Every row comes from one small tree of marks. The marks that hang from a mark follow it in brackets, in alphabetical order. Every link used is in the known rows. Which tree was each row made from?
Known rows:
D(F): [ 0.15  1.47  1.91  1.02 -0.33 -0.04  1.05  2.32  0.43  0.89 -1.65 -1.04
  0.18 -2.07 -0.62 -0.17 -0.30 -0.82 -1.28 -0.09 -0.26  0.45 -1.24  1.51]
W(G(T(H(F)))): [-0.55  2.57  1.43  2.93 -0.40 -1.00  2.14  2.64  0.75  1.23 -0.46 -0.19
  0.86 -3.17 -1.48 -0.35 -0.38 -2.04 -0.40  0.18 -0.12  0.48 -0.64  1.23]
F(H(T)): [-0.13  2.17  1.95  1.32  0.79  0.22  1.14  3.24  0.46 -0.02  0.72  0.35
  1.37 -2.79 -0.86  0.38 -0.49 -0.71 -1.03  0.20 -0.14 -0.74 -0.94  2.26]
W(G(F(H(T(D))))): [-0.91  1.80  2.09  1.42  1.22 -1.07  1.21  2.19  0.64  1.23  0.72  0.35
  1.11 -4.76 -1.82 -0.17 -0.28  0.04 -1.86  1.02  0.10 -0.40 -0.64  2.64]
M(F): [-0.71  1.39  2.86 -0.62  0.70  0.71  0.95  2.20  0.66 -0.11  0.40  0.25
 -0.47 -1.42 -0.24 -0.58 -0.33 -2.35 -0.73 -0.98 -0.99  0.65 -1.22  1.10]
G(F T W): [-1.39  2.24  2.04 -0.02  0.72  0.14 -0.22  2.77  0.14  1.88 -1.42  0.13
 -0.03 -2.78 -0.27  1.29 -1.15 -2.38 -0.87 -0.13 -0.66  1.45 -0.61  0.87]
T(D G(W) H): [ 0.40  1.95  1.75  1.31  0.69 -0.71  1.98  3.89  0.47 -0.36 -0.15  0.73
  1.49 -3.70 -1.00 -0.52 -0.59 -0.58 -2.53 -0.40  0.24 -0.14 -0.94  2.03]
T(D G): [ 1.24  1.76  1.98  0.95  0.30 -0.59  0.98  3.49 -0.13 -0.08 -0.14  0.14
  0.28 -2.41 -1.35  0.07  0.17 -0.81 -1.96 -0.99 -0.46 -0.04 -1.39  1.76]
M(F T W): [-1.29  0.76  2.93 -0.52  0.43  1.39  2.00  2.11  0.66 -0.18  0.25  1.21
  0.03 -1.62 -0.18 -0.16  0.14 -2.96 -0.88 -1.23 -1.12  0.74 -0.96  0.65]
H(F T(G(W))): [ 1.47  1.14  1.07  1.79  0.47  0.68  1.38  5.27 -0.88 -1.06 -0.07  1.48
  2.49 -2.79 -0.73  0.16 -1.45 -0.39 -1.73  0.27 -0.16 -1.62 -1.40  3.02]
G(F): [-1.03  1.86  1.56  0.19  0.41  0.01  0.30  1.51 -0.32  1.49 -0.79 -0.44
 -0.92 -2.13 -0.74  0.58 -0.28 -1.89 -1.20 -0.10 -0.39  0.87 -1.24  1.27]
D(F(H(T(G)))): [ 1.34  1.82  1.99  1.99  0.28 -0.37  0.86  3.63  0.41 -0.20 -0.70 -0.28
  1.35 -3.12 -1.19  0.88 -0.29  0.09 -0.88  0.45 -0.35 -2.23 -0.72  2.64]
T(D H): [-0.17  2.17  1.74  1.14  0.24 -0.94  1.73  2.20  0.72  0.95  0.22 -0.31
  0.47 -3.23 -1.47 -0.90  0.08 -0.72 -2.33 -0.66  0.07  0.86 -1.18  2.10]
D(F(H(T(G(W))))): [ 0.95  1.58  2.04  1.83  0.72  0.11  1.19  4.66  0.59 -0.80 -0.96  0.64
  2.49 -3.67 -0.60  0.68 -1.22  0.30 -1.35  0.80  0.06 -2.15 -0.60  2.57]
M(F W): [-0.99  1.34  2.94 -0.80  0.29  0.32  1.73  2.60  0.64 -0.14  0.36  0.77
  0.04 -2.18 -0.61 -0.64  0.06 -1.71 -1.31 -0.96  0.05  0.64 -0.81  0.87]
D(F(H(T))): [ 0.40  1.78  2.11  1.56  0.38 -0.14  0.98  2.96  0.79  0.51 -0.58 -0.44
  1.37 -3.20 -1.02  0.25 -0.53  0.18 -1.18  0.54 -0.20 -1.11 -0.69  2.68]
T(D): [ 0.25  1.75  2.11  0.49  0.36 -0.32  1.10  2.78  0.25  0.60  0.05 -0.06
  0.36 -2.40 -1.19 -0.50 -0.06 -0.75 -2.22 -0.90 -0.28  1.06 -1.48  1.76]
W(G(F T(D))): [-1.17  2.17  2.38  0.84  0.43 -1.35  0.38  1.77  0.56  2.56 -0.66 -0.59
 -0.36 -3.82 -1.55  0.24  0.01 -1.69 -1.20 -0.01 -0.69  1.61 -0.73  1.15]
G(F T): [-1.01  2.46  1.94  0.22  0.24 -0.37 -0.61  1.75 -0.08  2.45 -1.15 -0.80
 -1.18 -2.29 -0.82  1.47 -0.19 -2.60 -0.35 -0.48 -1.01  1.33 -0.69  1.00]
H(T(D G(F))): [ 0.86  1.27  1.56  0.66  0.68 -0.89 -0.16  2.88 -0.78  1.20  0.04 -0.13
  0.24 -3.76 -1.66  0.56  0.03 -0.20 -2.11 -0.03 -0.77 -0.78 -1.23  3.23]
T(D G(W) H(F)): [ 1.59  1.82  1.25  1.93  0.52 -0.43  2.09  4.56 -0.23 -0.67 -0.17  1.33
  1.73 -3.44 -1.41 -0.47 -0.86 -0.20 -2.69 -0.49  0.37 -0.71 -1.05  2.75]
H(F T(D G(W))): [ 2.13  1.00  1.40  1.60  0.68  0.17  1.27  5.56 -0.83 -0.92  0.32  1.56
  2.65 -3.52 -1.29 -0.23 -1.18  0.64 -2.80 -0.14 -0.28 -1.27 -1.46  3.67]
G(F(H) T(D) W): [-0.61  2.76  2.75  0.03  1.47 -0.51 -0.18  3.33  0.67  1.47 -0.51  0.84
  0.35 -3.82 -1.03  1.49 -0.90 -1.22 -1.59 -0.48 -0.29  1.03 -0.10  1.62]
W(G): [-1.27  1.82  1.83  1.67  0.12 -0.15  2.27  2.28  0.74  0.32 -0.36 -0.20
  0.80 -2.43 -0.66 -0.92 -0.30 -1.79 -1.00  0.42  0.13  0.72 -1.26  0.54]
M(T): [-0.59  1.29  1.82  1.03  0.28  1.35  1.49  2.01  0.33  0.38 -0.47  0.21
  0.12 -1.12 -0.16  0.32 -0.25 -2.88 -0.80 -0.74 -1.48  0.88 -1.46  0.82]

Which tree is each row?
[-0.15  2.98  2.66  0.22  1.01 -0.95 -0.55  2.27  0.38  2.06 -0.34 -0.09
 -0.81 -3.31 -1.58  1.71  0.00 -1.38 -1.17 -0.81 -0.72  0.88 -0.24  1.62]
G(F(H) T(D))
[ 0.45  1.93  1.95  1.58  1.29  0.34  1.40  4.93  0.33 -1.26  0.25  1.43
  2.45 -3.24 -0.55  0.77 -1.21 -0.57 -1.26  0.41  0.08 -1.81 -0.70  2.10]
F(H(T(G(W))))
[ 0.52  0.69  2.29  1.03 -0.04  0.48  1.18  2.10  0.64  1.06 -1.30 -0.45
  0.39 -2.33 -0.82 -0.17  0.01 -1.09 -1.94 -0.81 -1.48  0.85 -1.35  2.02]
M(T(D(F)))
[ 0.94  1.53  1.87  1.60  0.20 -1.01  1.81  3.63  0.85  0.11 -1.49 -0.07
  1.54 -4.12 -1.11 -0.61 -0.63  0.24 -2.59 -0.01  0.31 -0.56 -0.74  2.43]
T(D(F) G(W) H)
[ 0.85  2.17  1.67  1.55  0.22 -1.21  1.60  2.86  0.26  0.22  0.00 -0.14
  0.33 -3.17 -1.62 -0.33  0.31 -0.83 -2.03 -0.74 -0.11 -0.27 -1.10  2.05]
T(D G H)
[ 0.07  2.47  3.09  1.97  0.21 -1.42  1.29  2.81  1.82  1.39 -1.12 -0.62
  0.94 -4.02 -1.62  0.11 -0.06 -0.43 -1.00  0.04 -0.23  0.36 -0.16  1.26]
W(G(T(D(F(H)))))
[ 1.03  2.63  1.65  1.70 -0.07 -1.04  0.96  3.13  0.23  1.49 -0.10 -0.04
  0.38 -3.16 -1.94  0.05 -0.11 -1.07 -1.68 -1.14 -0.54  0.79 -0.81  2.53]
G(T(D H(F)))
[ 1.31  1.18  2.29  0.97  0.22 -0.35  1.14  4.22  0.39 -0.15 -1.64  0.14
  1.49 -3.25 -0.80 -0.23 -0.73  0.22 -2.54 -0.30 -0.04 -0.31 -1.12  2.14]
T(D(F) G(W))
[-0.03  2.00  2.00  0.51  1.21 -0.60  0.16  2.47  0.10  1.26  0.66  0.31
  0.47 -3.99 -1.69  0.68 -0.24  0.09 -2.09  0.12 -0.27 -0.37 -0.77  3.21]
G(F(H(T(D))))
[ 1.50  2.01  2.17  1.54  0.99 -0.72  0.94  4.16  0.14 -0.51  0.90  0.68
  1.51 -3.48 -1.69  0.54 -0.07  0.21 -1.87 -0.35 -0.36 -1.62 -0.87  2.95]
F(H(T(D G)))
[ 0.82  2.42  2.20  0.71  1.18 -0.91  0.21  2.85 -0.19  0.44 -0.16  0.43
 -0.62 -3.12 -1.64  1.44  0.18 -0.75 -1.69 -0.55 -0.18 -0.71 -0.62  1.98]
T(D G(F(H)))
[-0.07  2.60  1.46  1.76  0.17  0.04  1.41  3.90  0.36  0.69 -0.73  0.72
  1.32 -2.92 -0.79  0.24 -1.24 -1.85 -1.13 -0.42 -0.19  0.64 -0.62  1.72]
G(T(H(F)) W)
[ 0.46  2.45  3.12  0.88  0.70 -0.46  0.57  4.03  1.44  0.82 -1.37  0.24
  1.53 -3.74 -0.90  0.74 -0.91 -0.17 -1.76 -0.49 -0.18  0.55 -0.19  1.78]
G(T(D(F(H))) W)
[-0.44  1.75  2.14  0.33  1.74 -0.13  0.53  3.48  0.32  0.69  0.47  1.21
  1.62 -4.47 -1.14  0.44 -1.16  0.22 -2.59  0.52  0.09 -0.29 -0.61  3.14]
G(F(H(T(D))) W)
[-0.14  1.93  1.55  0.79  0.89 -0.97  1.00  2.94 -0.03  0.76 -0.63  0.55
  0.49 -4.20 -1.15  0.14 -0.66 -0.74 -2.49  0.00  0.19 -0.08 -0.77  2.26]
T(D G(F W) H)
[-0.74  2.06  2.39 -0.27  0.93 -0.45 -0.28  3.04  0.19  2.01 -0.98  0.29
  0.10 -3.51 -0.85  0.84 -0.87 -1.40 -1.86 -0.56 -0.69  1.71 -0.63  1.63]
G(F T(D) W)
[-0.04  2.06  2.39  1.21  0.03 -1.12  1.00  3.15  1.43  1.71 -1.60 -0.60
  1.42 -4.35 -1.07 -0.27 -0.78 -0.40 -2.08 -0.33 -0.19  1.10 -0.39  2.14]
G(T(D(F) H) W)
[ 0.16  1.40  1.25  0.85  0.43 -0.35 -0.05  2.62 -0.86  0.93 -0.36 -0.25
  0.05 -2.95 -1.06  0.99 -0.26 -1.13 -1.01  0.39 -0.75 -1.04 -1.18  2.50]
H(T(G(F)))
[-1.13  2.48  2.06  0.39  0.81 -1.07  0.30  2.48  0.69  2.35 -0.78  0.03
  0.25 -4.38 -1.15  0.42 -0.79 -1.41 -1.98 -0.28 -0.30  1.54 -0.39  1.95]
G(F T(D H) W)
[-1.33  2.64  1.88  1.11  0.35 -0.26  1.27  3.19  1.13  1.03 -0.79  0.07
  1.11 -3.12 -0.40  0.21 -0.98 -2.24 -0.99 -0.27 -0.24  1.11 -0.42  0.98]
G(T(H) W)
[-0.25  1.23  3.22  0.19  1.84  1.90  1.66  3.72  1.08 -2.00  0.34  2.29
  0.77 -1.58  0.41  0.99 -1.05 -3.18 -0.25 -1.04 -1.67 -1.11 -0.61  0.72]
M(F(H) T(G(W)))
[-1.88  1.20  3.02  0.17  0.22 -0.11  2.81  2.35  1.21 -0.16  0.41  0.89
  0.66 -2.96 -0.73 -1.47  0.02 -1.80 -1.11 -0.13  0.50  0.58 -0.72  0.32]
M(F W(G))
[-0.24  2.12  2.58  0.33  0.62 -0.17  0.61  4.07  0.68  0.97 -0.53  0.57
  1.21 -3.01 -0.69  0.19 -0.88 -1.27 -1.96 -0.93 -0.57  1.60 -0.85  1.43]
G(T(D) W)
[-1.14  1.97  1.79  0.55  1.53  0.46  0.60  3.25  0.32  0.48  0.02  0.97
  1.48 -3.75 -0.55  0.81 -1.41 -0.64 -1.48  0.89  0.09 -0.57 -0.62  2.41]
G(F(H(T)) W)
[-0.27  1.18  1.39  0.62  0.94  0.22  0.30  3.62 -0.61  0.42 -0.61  0.58
  1.20 -3.43 -0.54  0.81 -1.17 -0.89 -1.53  0.76 -0.39 -1.00 -1.07  2.43]
H(T(G(F W)))
[ 1.50  1.82  2.61  1.28  0.88 -0.40  1.30  4.52  0.77 -0.71 -1.20  0.79
  1.65 -3.52 -0.95  0.46 -0.79  0.48 -2.26 -0.22  0.24 -1.06 -0.58  2.09]
T(D(F(H)) G(W))
[-0.45  1.22  3.62 -0.41  1.15  0.78  2.08  2.74  1.26 -0.50  1.08  1.95
  0.38 -2.62 -1.03  0.05  0.28 -1.78 -1.69 -1.66 -0.83  0.32 -0.44  1.35]
M(F(H) T(D) W)
[ 1.55  1.18  1.41  1.29  0.24 -0.02  1.06  3.85 -0.63  0.38  0.72  0.53
  1.62 -3.08 -1.77 -0.64 -0.46  0.48 -2.55 -0.41 -0.45 -0.22 -1.56  3.82]
H(F T(D))
[-1.74  2.38  2.04  1.47  0.93 -0.46  1.52  1.58  0.70  0.84 -0.28  0.17
 -0.07 -3.09 -0.91  0.42 -0.34 -1.73 -0.65  0.77  0.32  0.04 -0.56  0.67]
W(G(F(H)))
[-0.41  1.69  1.59  0.41  0.85  0.23  0.50  3.30 -0.50  0.26 -1.26  0.57
  0.19 -2.59 -0.31  1.00 -0.98 -1.70 -1.38  0.17 -0.15 -0.19 -1.01  1.18]
T(G(F W))
[ 0.56  2.00  2.23  1.04  1.01 -0.36  1.03  3.50  0.62  0.17  1.12  0.54
  1.56 -3.51 -1.56 -0.10 -0.27  0.30 -2.17 -0.23 -0.16 -0.48 -1.00  2.97]
F(H(T(D)))
[ 1.14  1.14  1.86  2.08 -0.15 -0.45  1.69  2.17  0.66  0.66 -1.36 -0.59
  0.40 -3.16 -1.25  0.04  0.30 -1.11 -1.73 -0.70 -1.31 -0.57 -1.02  2.29]
M(T(D(F) G H))
[-1.94  1.72  3.36  0.15  0.11 -0.47  1.89  2.59  1.43  0.76 -0.01  0.52
  0.37 -3.13 -0.88 -0.59  0.12 -2.49 -0.30 -0.51 -0.25  1.01 -0.26  0.00]
M(F W(G(T)))
[-0.89  2.00  3.30 -0.41  0.85  0.27  1.91  2.93  1.07 -0.70  0.80  1.36
  0.18 -2.40 -0.79  0.08  0.04 -1.52 -1.00 -0.92  0.43 -0.12 -0.26  0.83]
M(F(H) W)
[-1.55  1.97  1.80  1.66  1.04 -0.51  1.32  1.94  0.58  0.97  0.31  0.16
  0.94 -4.05 -1.23  0.22 -0.54 -0.90 -0.88  1.44  0.09 -0.74 -0.60  1.90]
W(G(F(H(T))))
[ 1.39  1.76  1.82  1.84 -0.28 -1.56  1.43  2.65  0.59  0.70 -1.25 -0.98
  0.38 -3.66 -1.66 -0.40  0.28  0.04 -2.13 -0.39 -0.11 -0.66 -0.91  2.54]
T(D(F) G H)
[ 1.06  1.76  2.20  1.30  1.44 -0.20  1.31  5.19  0.41 -1.11  0.70  1.64
  2.65 -3.96 -1.10  0.30 -0.96  0.44 -2.32  0.02  0.04 -1.50 -0.82  2.87]
F(H(T(D G(W))))
[-0.54  2.17  2.40  2.37 -0.45 -2.07  1.73  1.85  1.81  2.20 -1.40 -1.40
  0.90 -4.62 -1.74 -0.94  0.07 -0.73 -1.39  0.16 -0.22  0.95 -0.38  1.65]
W(G(T(D(F) H)))
[ 0.25  1.53  1.90  0.19  1.04 -0.33  0.45  3.47 -0.43  0.46 -0.79  0.79
  0.31 -3.36 -0.88  0.59 -0.75 -0.77 -2.44 -0.30 -0.12  0.14 -1.04  1.91]
T(D G(F W))
[ 0.92  2.07  2.61  1.05  0.47 -0.61  1.06  2.85  0.98  0.55 -0.81 -0.32
  0.60 -3.08 -1.38  0.05 -0.07  0.31 -2.08 -0.47  0.10  0.00 -0.71  2.20]
T(D(F(H)))
[ 1.46  0.72  2.03  1.26  0.35 -0.43  0.97  4.63  0.26 -0.04 -1.00  0.21
  2.55 -4.22 -1.01 -0.40 -0.97  1.04 -2.71  0.33 -0.29 -1.16 -1.20  3.39]
H(T(D(F) G(W)))
